Known rows, with every way that one mark hangs from another
k325(k743(k973(k51 k668)) k873): [ -3 -12  36 -47 -24  12 -35  28   9   1  -8 -16  12  -1  13  19  59 -23
  51  57]
k743(k325 k973(k668(k395))): [-13  11  -3 -24  27  -1  -9  22  16 -20  15 -10 -17 -18 -19 -15  51 -35
  -9  14]
k668(k395): [ 11   7 -15   3  17  11  -3  23   8  -8   5 -10  -6 -12  -1   5  -9 -11
   0 -15]
k973(k668(k395 k815(k873)) k743): [ 14  28 -38   2  10  28   2  19   9  15 -29 -10 -24 -13 -14  29 -37 -32
 -22  -9]
k395(k51(k973)): [ -7   7  21  22 -17  -6 -19  26 -24  16  38 -36  -7   4   7  -2 -14  -8
 -27  -4]
k325(k743(k973(k51)) k873): [  8 -30  37 -37 -19   7 -27  28   8   0  -6 -34  -1   4   9  16  38 -18
  51  48]
k325(k873): [ 13 -24   0 -25  -2  10   4   9   7   8  -5  -9  13   3   2  21   1   1
  36   5]
k51(k973(k668)): [-19  18  14   1 -16  21 -15  26 -20   2   6   1   9  -1   7   1  16  -5
   2  19]
k325(k743(k973(k668))): [-18  14  28 -17 -12  -6 -25  13  10 -20   3  -9   0   4  -3  -6  49 -19
  28  35]
k815(k873): [  6  -2 -13  10  -3  -5   1  -6 -18   4 -17  -7 -18   0   1  26 -28   0
   4  -4]
k325(k743): [  8  -5  17   2 -19 -12 -19  20   7 -16 -12 -14  13   7   4   0   8   3
  32 -11]
k743(k325): [  2 -19   3 -11   2 -18   0   2  10  -9   0   0   7  -4 -10 -13  26  -2
  -7 -13]
k395(k51): [ -4   0   6   9  -8 -16 -11  -2  -1  11  26 -20  -8  -1  11   1  -9 -10
 -26  -5]
k743(k973): [-14   5  12  -6  14  -1   3  -8  -4  -7  14 -13 -27   1 -12  -8  16 -13
  -7  28]
k325(k743(k973) k873): [  4 -22  29 -27  -5  -5 -14  23  14 -12  -3 -38  -3  12 -11  18  30  -8
  64  18]
k395(k51(k973(k743(k325)))): [ -2  12  43  17 -22 -26 -18  25 -12  10  26 -51 -32   1  -4 -20  15 -23
 -40   8]
k743(k325(k873)): [ 13 -38   3 -32   1 -10   3   9  16  -4  -7 -11  18  -1 -10   7  28  -2
  31 -11]
k325(k743(k973(k668)) k873): [-10  -7  27 -36  -9   4 -23  20  16 -15  -4 -21   9   7  -4  14  49 -16
  64  35]
k51(k973(k668(k815) k743(k325))): [ -8  12   8 -11 -17  13  -3  29   6  12  -8  -9   3   0 -17 -18  24 -24
 -25   0]
k395(k51(k973(k668 k743(k325)))): [-14  25  42   3 -28 -23 -27  25  -8   8  23 -32 -24  -2   4 -20  35 -34
 -37  23]
k325(k743 k873): [ 16 -28  19 -19 -18  -2 -13  26  16 -10 -16 -25  28  10   6  23  11   4
  66  -7]
k51(k973(k668 k743)): [-13  42  30   4 -22  11 -13  21 -14   9  -4 -12 -20   4   5  -6  21 -20
  -8  41]

Rows
[ -6 -19  23 -27   5  -7 -11   3  -1   3  13 -10 -23  -9  -6 -21  49 -26
 -21  39] => k743(k325 k973(k51))
[ 17 -16  18 -29  -2 -16   3   6  21   2 -15 -25 -12   4 -14   1  33 -14
  20  13] => k973(k743(k325(k873)))
[-21  18  25   4 -26   5 -22  23 -21  14  32 -17   1   2  19   0   9 -17
 -23  10] => k395(k51(k973(k668)))
[ -2  27  42  25 -22 -10 -19  19 -19  20  28 -48 -36   8   4  -6 -11 -21
 -34  19] => k395(k51(k973(k743)))
[ 19  -6 -47  16  12  10   1  20  -2  19  14 -34 -10 -10  -3  34 -70 -20
 -37 -55] => k668(k395(k51) k815(k873))
[ -8  28   5   2   0  29 -17  48  -9  -4   8 -10   4 -11   5   3   6 -16
  -2   4] => k51(k973(k668(k395)))
[ 13  -1  29 -14 -18 -13 -13   6  11  12 -14 -10 -23  -6   2 -18  38 -26
 -29  38] => k973(k51 k743(k325))
[  2  46  10   5  -1  -2 -22  20  12   6  13 -25 -28 -10  11  -1   4 -43
 -34  17] => k973(k668(k395(k51)) k743)
[  8  -2  17 -40 -10  -8  -5   9  24   1 -20  -8  -2   0  -5  -3  52 -24
  21  27] => k973(k668 k743(k325(k873)))
[  2   8 -33  -5   9  16 -10  27  19  12  21  -6  18 -17   4   6 -20 -33
 -40 -37] => k973(k668(k395(k51) k815))
[  0   7  36 -30 -21   4 -10  32   5   5  -9 -23  -7   2  -3   3  46 -20
  20  34] => k51(k973(k668 k743(k325(k873))))
[ -9  28   6  -4 -20  30  -4  25   0  16  -4  -7   1   3  -9  -7   0 -20
 -19  14] => k51(k973(k668(k815) k743))
[ 14  -1 -32  25  -2  22  -9  44 -19  24  25 -49  -9  -6  -4  32 -76 -19
 -35 -52] => k668(k395(k51(k973)) k815(k873))
[ -6 -24  25 -61  -4   6 -18  11   9   5   3  -4   2 -11   3   2  77 -28
  15  57] => k743(k325(k873) k973(k51 k668))
[  5  26  11  -7   0 -20 -24  23  22  -2  15 -27 -27 -16   0 -15  31 -48
 -41   3] => k973(k668(k395(k51)) k743(k325))
[  2  14 -38   3   5  44  -6  46 -13  13  -7 -16   5 -11  -5  33 -43 -15
  -8 -28] => k51(k973(k668(k395 k815(k873))))
[ -4  12 -44 -12  28  36   2  15   2   6  -3  -8 -22 -13 -22  25 -23 -30
 -13  -7] => k743(k973(k668(k395 k815(k873))))
[  2  17  -2 -19   0  31 -22  31   7   6  -4  13   6 -25  22   7  23 -27
 -13  27] => k973(k51 k668(k395))
[-22  14  21 -29  -5  15 -20   3  -7   9   9  10 -14 -11   9  -6  47 -27
 -17  68] => k743(k973(k51 k668))
[ 15  -8  30 -52 -22   0 -17  16  21  16 -25  -3   2  -7  10   4  63 -30
   9  55] => k973(k51 k668 k743(k325(k873)))
[-11  26  17   9 -26  15 -15  23  -4  29  22 -24  -7   3   0  -4 -13 -32
 -44   6] => k395(k51(k973(k668(k815) k743)))
[ 12   2 -46 -13   0  42 -11  28   0  23 -22  12   5 -22   7  34 -30 -27
 -20 -10] => k973(k51 k668(k395 k815(k873)))
[ 14  -8 -32   6  16  14  -2  27  17  16  26 -25   5 -11  -6   6 -43 -23
 -42 -52] => k668(k395(k51) k815)
[ -3 -31  14 -42  16  -9   2   4  15  -5   9 -26  -8   1 -20   0  46 -13
  25  17] => k743(k325(k873) k973)
[ 21  -6 -55   7  18  25   7  20   2  11 -14 -14  -1 -12 -19  30 -63 -12
 -13 -49] => k668(k395 k815(k873))
[ -6  13 -22  -4   5  46  -5  53   5   9   3  -5  18 -13  -7   7 -16 -17
 -12 -26] => k51(k973(k668(k395 k815)))
[ -6  27 -10   9 -23  29  -4  20 -21  24 -20 -15 -16   7 -10  21 -31 -19
 -18   7] => k51(k973(k668(k815(k873)) k743))
